Each row was made from one path, in order. Every step used is in the known rows, and no mark comes twice. Write each row's path.
Known rows
tepi > siruk > vivob > tesav > vasip > gimi: [  0  16   3   5 -31  10  -7  15  15 -24  48  17  20  13 -23  27  -8  22
  21  -6   7  35   7 -35   6  47 -16 -16   8  18   4 -25 -59  -6  44 -23
 -33  20  -8 -12  -3   6 -11]
gimi > vasip > guni > vivob > tesav: [ -5  13  -2  -6 -47 -13  16  -5   2   5  -9  18   9  -3 -39  -9  35  54
   9 -14  -5   4  35 -16  29  10  18 -19 -12 -35  24   9 -22   8  26  -9
 -51   3 -13  26  26   8 -50]
tesav > vivob > gibet: [-10  -5   4  23 -13  12 -17  -6  -8  17   5  10   9  29 -15   0 -14   3
  14 -19   8  30  -5 -11  -9  10   6  -9  -1  -9  14 -16  -2   1  -7   1
 -31   3  12  14  -1  -4 -30]
mazi > miti > vasip > guni: [ 16  55  -6  -7 -19  -2  -4  -7  12  -1  12   5  -7   7 -14   9   0  17
 -19 -37   1   2  11  -6 -18  17  21   0  14 -33  -2 -13 -40   2  -7  13
  21 -28 -12   7 -12  22 -20]
posok > vivob > guni: [  6  10  25  10  -8 -11 -11 -11  -7  -3  -3  27  -6  29   1 -15  13   5
   5  -6  -8 -14  -1   7 -10  13  37 -21 -15  13  -3   1  11   9 -15  -9
 -18 -10 -11  -9  -6  36 -14]
vivob > tesav: [ -9  -7   0   3  -7  -3   1  -2  11   9   5   4  -4 -12  -8  -1   1  15
  15   3   0  11   6 -12  17  -2 -11  -4 -10  -4  16  -4  -8  -1   9  -6
 -31  -6   2  11   9   0 -28]
vivob > posok: [-11  -7  -1  -5 -17 -11   2  27  10  -3   7  -1  -9   9  -2  -7   1  16
   1   3  -1   2 -11  -8   4  -5   2  -9  13   6  -4   1   4   7  -1  23
 -16 -12   5   0   0   7 -18]
gimi > vasip > miti > vivob > guni: [ -6  21   0  -5 -36  17   4 -16   2  14  -2  23 -13  15 -17  -8  -1   3
   1 -19   2 -17  19   3  18  -4  37 -31 -20 -41 -28  -2 -51  -4  -5  -2
  18 -16   8  15  -4  15 -33]
mazi > miti: [ 19  23  -8  -1  12   0   3   5   1  -4   9 -11  -1   2 -12   8  -1  18
  -8 -14  -9   5  -6 -10  10   7  -3   6   0  -8 -11  -3  13  -4  -4  -6
  -2 -15  -5   4  -7   6  -7]
vasip > gimi: [  3   9  -5   5 -16   3  16   1   6   8   9  18  12  10  -1   0 -10  10
  -4   8   2 -15   1  -3 -12  13  -3  -8   2   3   2   2 -35   1   4   2
   3   7  -7 -14   0  -1  -6]
vasip > guni > vivob > tesav: [  4  12   5   0 -40 -18   9 -11   1 -12 -17  12   3  -6  -3  -1  27  43
  23 -18  -6   2  21  -7  13   8   3 -22   2 -13  32   3 -29   0  17 -15
 -43  -4  -3  16  13  -5 -38]
vivob > tesav > vasip: [  2  -1  -3  -8 -12   8   0  -7  13  16  16   1  10 -11 -16  18   0   9
  19  -4   6  39   3 -17  11   9  -7  -3  -7  -1   8 -19 -20   8  20 -11
 -33  -1  -1  -1   6   0 -23]
mazi > miti > vasip > guni > vivob: [ 19  63 -14  -7 -30   0   8 -10   3 -15  -3  -2  -2   8 -17  13  16  49
 -16 -39 -12   1  21  -7  -5  13  23 -12  12 -32  -2  -8 -32   4  -7  -1
  11 -21 -12   9  -9  14 -16]
posok > vivob: [  8   9  16  16  -9  -8  -8   0 -12  -6   6  12  -4  21 -11 -14  10   5
   4   3  -2   1   1  -6 -10   3   8  -5 -19   4  -3  -8  18   3 -10 -11
 -17   4  -8  -5  -4  23  16]
miti > vasip > gimi: [ -2  32 -14  -5 -22  16   6  -7  19  11  15  10  -1  19  -5  -1 -16   5
 -16  -1   3 -15   9   0 -27  11  13  -7   3  -8 -14 -13 -62   1   0  11
  28  -3  -5 -11  -3  12  -7]
siruk > tepi: [-12   1 -17  15   7  11   7  22   6 -38   3  -2  -5  12   7   1   5  -2
   2  10   5  -5 -13 -16   5   1  -2   0   9  -7  -6  -1  10   3  -6   7
  -6   0  14  -4   1  -1   1]
mazi > miti > vasip > guni > vivob > tesav: [ 10  59 -14  -4 -34  -7   7 -11  11  -8  -2   0  -6  -5 -26   8  18  60
   2 -37 -12  10  24 -14   7  14  16 -18   4 -33  11 -14 -42   0   4  -8
 -21 -25  -9  21  -3  12 -44]
siruk > vivob: [  0  11   4  12   2   5  -3  14  -5 -30  -9  -1   2  22 -15  14   8   4
  -1 -19  -7   8  -3  -3   5   2  -3 -14   0  10   2  -5   9  -4  12 -20
  -7  11   1   2 -13  11   1]
gibet > vivob > tesav > vasip: [  5  12  -9  -2 -10  12   2 -11  -4  28   7   9  21  -9 -17   6   0   9
  17  -2  -5  56   9 -24   5  38  -1  -4  13  -1  -1 -32 -32   0  15 -27
 -64   7  13  -5  14  10 -17]
mazi > miti > vivob > gibet: [ -5  30   3  27  -2  11  13  -5   3   3  -1  14  -7   6 -24  14 -20  25
   6  -7  -4  -2  -8   5   5   5  -5  -2  -2 -27  -4 -13   2   0 -25 -12
  17 -22   2  20  -9   4 -35]
tesav > vasip > miti > vivob > gibet: [  1  12   8  12 -47  24   2 -21   0  14   9  26   2  12  -5  17 -20   1
  17 -14  10  12  -3  -6  -6  -4  -1 -11 -12 -28  -9 -45 -58  -2  -8  -5
  17   4  21  -1   2 -15 -10]
tepi > siruk > vivob > tesav > vasip > miti > mazi: [ 24  22   6  20 -49   2 -20   9  13 -32  48   6   9   7 -21  21   7  18
  34 -15  -7  38   4 -37  19  33 -27 -19   3  -9 -11 -39 -63 -31  52 -15
 -10  13  20   9 -20 -10   3]
gibet > vivob > miti > vasip > guni: [ 10  48 -14  -5 -29 -13   0 -19   1  21  12  14 -10  14   4  -9   7  -1
 -14 -33 -10   2  25 -22 -22  38  21 -16  34 -32 -15 -32 -62 -15 -11   4
 -24 -13   1   7   5  15 -36]
gibet > vivob > guni > vasip > miti: [  7  17  10  -7 -28  13  11 -14 -15   7 -15   9  -3  14  29 -16   3  29
   1 -30 -29  14  19 -18  17  12  37 -30  16 -18 -16 -30 -60   8 -21 -32
 -41 -12  16   3  -1   0 -19]
gimi > vasip > miti > vivob > tesav: [-12  15  -6   4 -43  14   8  -9   9  15   9   7 -11 -11 -36  -7  -4  15
  16  -2   5  13  30 -12  33 -17   2 -16 -34 -49  -7 -11 -51 -14  15  -6
  -5  -6  12  34   4  -2 -34]
vasip > guni: [  7   8   8   0 -26 -15  -2  -3  -1  -4   2  18   0   4   5  -1  11  -3
  -7 -22   2  -8  11  -5 -12  11   6  -3   6 -10  21   2 -29  -2   4   6
  -5  -5  -7  -2   1   1  -8]
tesav > vasip: [ 10   7  -9 -15  -8  12  -4  -5   1   7  10  -4  14  -3  -9  15  -3  -6
   7 -10   7  28   2 -10  -6   9   3   3   3   4  -7 -14 -10   8   7  -3
  -4   5  -3 -11   2  -2   1]
tepi > siruk > vivob > miti: [  1  10   1   8   0 -17 -13  22   8 -41  39  -1 -15  21  -4  12   6   2
   7 -18   0  11   5 -26  15  34 -17 -19  11  -1 -22 -15  -3 -24  16 -12
 -18  12  -4  13 -15  -3 -14]

Which path is each row?
[ -3  21  11 -10 -21  10  31  -4  11   1  -7  24   0  27  14  -1  -7  32
  -5 -12 -19 -12   8   1   0   9  31 -24   5   3   0   6 -55  22  -8 -11
  -5 -17 -17   2  -2  -1 -36]  vivob > guni > vasip > gimi
[  2  39  -8  -7 -42  -3   8  -9   1 -19  -9   8  -3   7  -7   2  20  28
  -6 -24  -6  -7  22   4 -15   5  24 -19   6 -20   5  -8 -46   8   5   6
  11  -1  -5   4   3  10 -13]  miti > vasip > guni > vivob
[  7  48 -20  -6   5  17   0  -3  10   2  14 -11 -15   2 -19  12  -9  16
 -18 -19 -10   5   2  -9  -5   3  12  -2   3 -24 -23 -16 -12   1  -9   7
  23 -21  -1   8 -10  13  -7]  mazi > miti > vasip
[ -1  15  26  -4 -34   5 -11  13  -1 -53  17   7 -15  29  20   4  -2  30
   8 -41 -20   8  14 -30  28  13  20 -37   8  -5 -12 -22 -51  -4  10 -24
 -11  -2   5  12 -20  -1  -5]  tepi > siruk > vivob > guni > vasip > miti
[-14  36   7   5 -27  11  40 -15  21  -5 -14  37  -8  27   6   0 -24  28
   5 -12  -8 -18  15  15  -1   4  31 -29  -8  -1  -8   0 -72  10 -12 -18
  25 -24  -7  10 -14  10 -32]  miti > vivob > guni > vasip > gimi
[ -5  19  30   7 -17  -5   8 -11  -4 -11 -12  17 -17  33   3 -15   9  29
   6 -19 -20   3  10  -5   4   9  42 -23 -16   7  -4  -6   1  22 -22 -19
 -23 -14 -13   4 -10  27 -11]  posok > vivob > guni > vasip
[ -8  17  -5   4 -32  20  10  -5  -2   8   6  13  -6   5 -26  -8  -4   2
   4  -9   2   2  25  -3  18 -12   7 -10 -27 -45 -23 -11 -42 -16   1  -2
  27   0  11  18  -6   8  -5]  gimi > vasip > miti > vivob
[  5   5  -9  -6 -27  11  -4  -2  -9  15   7  -3  -3   0 -19 -13  11   8
  -8  -7  -6   0  20 -18  22  -5  11 -10 -12 -39 -12  -9 -26  -6   7  -1
  -3  10   9  14  10  -2  -5]  gimi > vasip > miti
[  7  13  13   9 -23  -1 -10 -12   2   7  15  10   5   7 -24   2   4  18
  28  -2   2  42   7 -22   0  11  -2  -6 -25   9   8 -27   3   6   9 -18
 -44   2 -11  -9   6  23  -6]  posok > vivob > tesav > vasip
[  5  55   2   1 -13  13  43 -12  19  -7  -6  27  -1  28  -3  15 -24  45
  -5 -27 -20 -10   7   8   9   6  29 -26  -5 -15 -18   3 -56  10 -17 -28
  27 -39 -15  17 -24  11 -40]  mazi > miti > vivob > guni > vasip > gimi
[ -1  29  -2  -9 -33  -3  -7  -8  15   6   5  11 -11   9   0   4   1  -1
 -13 -27   7  -6  19  -1 -28   9  24  -4  10 -19   5 -12 -49   5   0  18
  19 -12  -3   0  -2  19 -13]  miti > vasip > guni
[  2  27 -22 -11  -4  -3  -3  -9  20  10  24 -10 -22   6  -3  -2  -5  -6
 -10 -17   5  -1  12 -12  -5   4   8 -14   6 -22 -31 -20 -23  -7  -5  20
  11 -18   2  18   1   1 -31]  vivob > miti > vasip
[  2   9   9   0  -1   0   1 -15 -14  18 -15  18   8  11  10 -14   6   3
  -3  -4 -15   0  -2   0  -4  31  35 -19  18   1 -11  -3 -19   1 -15 -16
 -37  -5   8  -7   6  24 -24]  gibet > vivob > guni
[-11  13  -4 -15 -57 -16  17  28  -4  -9 -10  13   2  15 -40  -9  34  53
  -7 -16  -6  -7  22 -15  18   8  27 -26  12 -30  11  15  -8   9  11  18
 -44   2 -13  12  19  11 -40]  gimi > vasip > guni > vivob > posok
[ -1  12  -7  10 -29   8  10 -14   0 -11   7   7 -12   7   8   0 -15  -6
  10  -9   7 -10  10   5   4 -19  -3 -13 -18 -20 -14 -21 -47 -16  -8  -8
  38  -5  16   8 -18 -13   8]  vasip > miti > vivob
[ 16  25  13   4 -41   2  13 -15  10  -1  -7  17  -7  15  22  -6   8  33
  11 -22 -28  -9  13   2  15  -3  22 -24   0 -27 -15 -10 -59  -1  -1   1
  17 -28  16  21 -15 -17 -15]  vivob > guni > vasip > miti > mazi
[ 19  20 -13  12  -5 -23  11  -8  11   8  24   4  -4   7  -4  -2  10  10
   9   4 -13 -13   4  -3   2  15 -12  -9   8 -19 -21  -1  -7 -26   9  16
  14 -13   8  25 -13 -15 -26]  vivob > miti > mazi
[  6  30 -38  -5  -4   1 -12 -13  16  12  30 -10 -12  34 -10   3 -14  -8
   7 -33  11  39  19 -20 -15   4  11 -18   2 -19 -27 -30 -28 -21   1  17
   2 -18  10  15  -7   2 -36]  tesav > vivob > miti > vasip
[  5  42  -2   5 -14 -13 -10 -17   6   0  22   5 -25  32 -13 -11   5   4
  -1 -13  -1   2  13 -16 -16   7  17 -16 -10 -12 -29 -31  -1  -5 -18   8
   1 -11 -11   5  -5  24 -16]  posok > vivob > miti > vasip
[ 21  13  -3  15 -30  -3   1  -9  -3   2   7   5   4   2   2  -3   6   9
  12   2 -16 -12   2  -3   4   1 -14  -6  -5 -24 -13 -11 -42 -26  13   6
  25  -5  23   9 -13 -22   7]  vasip > miti > mazi
[-12  13 -12  -2 -55   7   7  19   6   0  11   9 -20  11 -30  -9   0  18
   4  -5   5  -1  16 -11  23 -18  12 -23 -14 -41 -31 -12 -40  -9  -1  15
   5 -11  14  19   0   3 -21]  gimi > vasip > miti > vivob > posok
[ -6  21  23   6 -27   7  11  21  15 -46  15  26   0  38   3  13  -9  36
  -2 -26 -18  -3   9 -13   7  37  24 -37  16  13  -7  -4 -57   9  12 -23
 -15   1 -18  -2 -16  15 -18]  tepi > siruk > vivob > guni > vasip > gimi
[  5  29   9  -3 -22   8  32  -6  -3  18 -16  26  15  29  15  -9  -4  34
  -9 -11 -34   4  13  -3  -1  35  38 -33  20   1  -8 -10 -62  16 -13 -27
 -36 -10  -5  -3   6  18 -25]  gibet > vivob > guni > vasip > gimi
[  3  15   2   8 -27   4  -2 -22   1  -4  -4  26 -11  12  19  -4  -8   0
  11 -22   3 -23   3  10   3 -13  24 -28 -16 -14 -16 -15 -60  -9 -16  -7
  29 -21  18   4 -11   1 -24]  vasip > miti > vivob > guni
[  6  34 -16 -17 -28 -20  -5 -12  18   9  23  10 -21  14   5   2   4  -2
 -14 -35   7  -7  20 -11 -21  14  15 -16  13 -31  -9 -18 -50 -11  -5  21
   4 -19 -11   9   2   7 -43]  vivob > miti > vasip > guni
[  8  15   5  -7 -36 -21  10  -6 -13 -18 -15  15   9   5   2   2  24  30
   3 -22  -3 -11  19  -1   1   8  11 -15   5 -14  20   8 -21   6   8  -8
 -11   5 -12   5   7  -3 -10]  vasip > guni > vivob
[  9  22  -9   1 -27  14  18  -7   0  37  14  19  34   4 -15  11  -8  19
  11   8  -7  38   6 -28   1  42  -2 -20  11   3  -1 -33 -63  -1  16 -29
 -59   8   1 -13  18  10 -24]  gibet > vivob > tesav > vasip > gimi
